In the rows, zero is written as 128.
Known rows, with every step that occurs
buperaf > lumap > famag > posalop: [114, 128, 169, 157,  91,  90, 140, 130, 122,  93, 154, 138, 132, 149, 187,
 146, 116, 126, 135,  74, 123, 134]
buperaf > lumap > famag > vunanug > dabo: [111, 129, 190, 132,  75,  81, 148, 153, 125,  89, 140, 142, 126, 137, 160,
 141, 122, 122, 135,  76, 119, 129]
vunanug > famag > posalop: [ 90, 141, 179, 144,  73, 112, 188, 146, 130,  87, 148, 152, 149, 145, 135,
 134, 129, 126, 134,  85, 120, 142]
vunanug > dabo > buni: [152, 157, 179, 142,  61, 119, 165, 149, 142, 105, 134, 161, 165, 146, 113,
 167, 120, 107, 141,  93, 108, 137]
posalop > buperaf: [ 97, 131, 144, 155,  64, 112, 145, 121, 141,  87, 152, 145, 166, 154, 116,
 112, 128, 128, 125, 130, 122, 155]
famag > posalop > buperaf > lumap: [ 72, 135, 154, 169,  63, 110, 141, 124, 136,  92, 157, 138, 149, 155, 142,
 118, 115, 131, 122, 118, 121, 159]
posalop > buperaf > lumap: [ 92, 132, 152, 160,  67, 100, 131, 115, 139,  98, 151, 136, 164, 154, 126,
 111, 118, 128, 135, 132, 131, 150]
buperaf > lumap > famag > posalop > vunanug > dabo: [ 70, 125, 183, 157,  73,  81, 142, 143, 123,  59, 137, 137, 135, 146, 184,
 160, 120, 124, 119,  63, 121, 139]
dabo > buni > buperaf: [165, 165, 168, 174,  96, 127, 154, 141, 137, 130, 158, 156, 143, 143, 113,
 184, 136, 116, 127, 120, 115, 149]
famag > posalop > vunanug > dabo > buni > buperaf: [ 94, 165, 184, 182,  72, 126, 163, 163, 135,  92, 146, 157, 129, 143, 130,
 196, 138, 123,  95,  96, 105, 163]
posalop > vunanug: [ 89, 130, 140, 170,  70, 106, 143, 116, 142,  66, 152, 140, 146, 154, 127,
 110, 135, 116, 116, 116, 132, 154]
buni > famag > posalop > vunanug: [ 74, 137, 160, 179,  62,  96, 149, 123, 130,  75, 150, 139, 136, 155, 152,
 108, 131, 111, 126, 123, 117, 162]
lumap > famag > posalop > vunanug: [ 74, 123, 148, 169,  79,  96, 139, 125, 129,  50, 153, 137, 124, 150, 186,
 125, 132, 126, 100,  80, 111, 150]
vunanug > famag > posalop > buperaf: [ 55, 138, 174, 149,  58, 113, 175, 143, 133,  73, 146, 150, 160, 145, 136,
 116, 132, 143, 119, 109, 110, 153]
vunanug > dabo > buni > famag: [160, 160, 197, 142,  60, 104, 158, 148, 133, 118, 126, 159, 171, 145, 119,
 166, 120, 100, 163, 119, 102, 138]
buni > famag > posalop > dabo: [121, 139, 177, 151,  60, 111, 179, 151, 126, 103, 139, 148, 162, 145, 171,
 161, 135, 113, 155, 125, 109, 146]
famag > buni: [139, 141, 159, 154,  79, 117, 144, 137, 143,  88, 159, 147, 138, 152, 117,
  71, 109, 113, 133, 119, 110, 147]
vunanug > dabo > buni > buperaf > lumap > famag: [166, 155, 210, 156, 103,  93, 141, 160, 120, 128, 138, 153, 152, 135, 154,
 231, 125, 121, 143,  84, 114, 126]
buperaf > lumap > famag > vunanug: [120, 131, 168, 147,  86,  84, 136, 131, 128,  87, 157, 135, 115, 140, 168,
 117, 125, 122, 127,  99, 118, 136]
dabo > buni: [161, 158, 154, 157,  72, 122, 149, 128, 146, 106, 150, 153, 150, 150, 121,
 139, 121, 108, 132, 115, 108, 144]
buperaf > lumap: [129, 134, 157, 158,  79, 102, 143, 121, 136, 109, 152, 140, 154, 153, 128,
 126, 116, 112, 151, 105, 142, 140]
dabo > buni > buperaf > lumap > famag > vunanug: [156, 161, 185, 170, 108,  98, 132, 148, 127, 117, 162, 145, 105, 131, 163,
 177, 131, 127, 113, 115, 101, 142]
posalop > vunanug > famag > buni > buperaf: [ 85, 146, 192, 172,  95, 108, 156, 158, 134,  67, 157, 147, 131, 141, 119,
 106, 133, 135, 109, 136, 113, 154]
lumap > buperaf: [127, 133, 160, 166,  77, 123, 154, 114, 128,  91, 147, 140, 146, 148, 124,
 164, 125, 128, 134, 107, 128, 145]

Rows
[ 79, 126, 153, 155,  75, 102, 142, 128, 127,  71, 152, 142, 146, 149, 175,
 126, 126, 140, 112,  96, 102, 150] -> lumap > famag > posalop > buperaf
[117, 144, 166, 151,  66,  96, 158, 132, 133, 102, 153, 145, 128, 145, 127,
  94, 133, 108, 143, 140, 114, 153] -> buni > famag > vunanug
[ 77, 123, 159, 175,  84,  83, 128, 122, 126,  61, 153, 130, 124, 150, 196,
 128, 122, 126, 110,  82, 120, 146] -> buperaf > lumap > famag > posalop > vunanug
[149, 130, 176, 150,  99,  87, 120, 136, 129,  87, 155, 136, 134, 148, 166,
  92,  96, 119, 142, 102, 108, 130] -> buperaf > lumap > famag > buni
[173, 155, 184, 173, 114,  96, 128, 138, 123, 127, 154, 145, 138, 140, 162,
 205, 127, 121, 136, 103, 112, 133] -> dabo > buni > buperaf > lumap > famag
[147, 164, 174, 165,  67, 115, 155, 134, 133, 116, 148, 153, 143, 149, 145,
 142, 117, 106, 143, 124,  94, 153] -> dabo > buni > famag > posalop
[124, 150, 209, 163, 105, 104, 154, 162, 127, 109, 156, 147, 140, 140, 119,
 124, 118, 131, 144, 128, 124, 140] -> vunanug > famag > buni > buperaf > lumap
[168, 160, 172, 159,  71, 106, 145, 127, 136, 117, 141, 151, 160, 149, 127,
 140, 120, 100, 153, 140, 102, 144] -> dabo > buni > famag
[ 67, 134, 141, 178,  65, 114, 155, 124, 140,  63, 158, 141, 129, 155, 147,
 109, 129, 120, 101,  99, 123, 162] -> famag > posalop > vunanug
[137, 124, 166, 150,  96,  83, 130, 121, 125,  99, 148, 136, 151, 148, 167,
 145, 117, 118, 150,  86, 131, 127] -> buperaf > lumap > famag
[127, 133, 190, 163, 104, 101, 161, 163, 114, 114, 150, 142, 140, 136, 205,
 222, 139, 136, 134,  93, 120, 134] -> buni > buperaf > lumap > famag > posalop > dabo
[147, 129, 166, 144,  93, 100, 133, 138, 133,  76, 154, 144, 134, 148, 156,
  86, 109, 119, 133, 100,  96, 134] -> lumap > famag > buni
[120, 127, 175, 146,  80,  96, 159, 151, 122,  87, 142, 139, 147, 142, 211,
 179, 125, 127, 139,  86, 112, 127] -> buperaf > lumap > famag > posalop > dabo
[145, 148, 181, 175, 106, 112, 135, 145, 132, 122, 167, 142, 130, 148, 117,
 118, 110, 120, 137, 129, 124, 149] -> famag > buni > buperaf > lumap
[149, 137, 180, 162, 117, 106, 136, 152, 123, 100, 162, 147, 128, 143, 150,
 132, 125, 128, 125, 105, 106, 142] -> lumap > famag > buni > buperaf
[134, 163, 178, 139,  53, 121, 167, 158, 146,  95, 143, 160, 130, 139, 113,
 141, 127, 111, 118, 103,  95, 146] -> famag > vunanug > dabo > buni
[136, 171, 192, 157,  74, 126, 171, 172, 138, 118, 151, 163, 122, 133, 107,
 181, 140, 121, 111, 108, 102, 153] -> famag > vunanug > dabo > buni > buperaf
[ 91, 138, 188, 134,  61, 119, 204, 168, 130,  81, 136, 155, 162, 138, 163,
 166, 141, 130, 136,  99, 112, 135] -> vunanug > famag > posalop > dabo
[136, 143, 171, 173, 104, 107, 144, 133, 127, 136, 160, 143, 145, 148, 119,
 169, 132, 118, 144, 114, 150, 145] -> buni > buperaf > lumap
[110, 161, 168, 170,  53, 113, 143, 131, 135,  99, 145, 150, 154, 150, 144,
 128, 118, 122, 126, 152,  82, 164] -> dabo > buni > famag > posalop > buperaf
[ 51, 138, 183, 154,  63, 102, 162, 140, 130,  81, 145, 142, 159, 147, 143,
 124, 120, 143, 128, 116, 120, 149] -> vunanug > famag > posalop > buperaf > lumap
[143, 131, 179, 167, 117,  88, 133, 133, 116, 125, 157, 139, 142, 143, 159,
 187, 132, 125, 145,  97, 136, 133] -> buni > buperaf > lumap > famag
[139, 171, 200, 160,  82, 115, 159, 168, 134, 131, 150, 156, 121, 133, 116,
 189, 129, 119, 122, 111, 112, 148] -> famag > vunanug > dabo > buni > buperaf > lumap
[116, 137, 202, 147,  97,  86, 152, 164, 117, 114, 149, 146, 120, 132, 151,
 187, 139, 130, 130,  84, 127, 135] -> buni > buperaf > lumap > famag > vunanug > dabo
[ 73, 135, 145, 163,  59, 122, 153, 126, 139,  85, 156, 146, 148, 154, 134,
 110, 126, 135, 111, 114, 111, 163] -> famag > posalop > buperaf
[148, 160, 201, 149,  91, 107, 158, 172, 126, 108, 146, 160, 117, 128, 148,
 204, 143, 127, 112,  91,  92, 140] -> lumap > famag > vunanug > dabo > buni > buperaf
[ 79, 139, 179, 156,  72, 104, 153, 146, 143,  43, 148, 144, 139, 145, 125,
  66, 119, 126, 114, 130, 105, 148] -> posalop > vunanug > famag > buni
[ 80, 131, 173, 191, 106,  88, 130, 135, 118,  85, 160, 132, 115, 145, 187,
 166, 137, 135, 104,  91, 128, 151] -> buni > buperaf > lumap > famag > posalop > vunanug
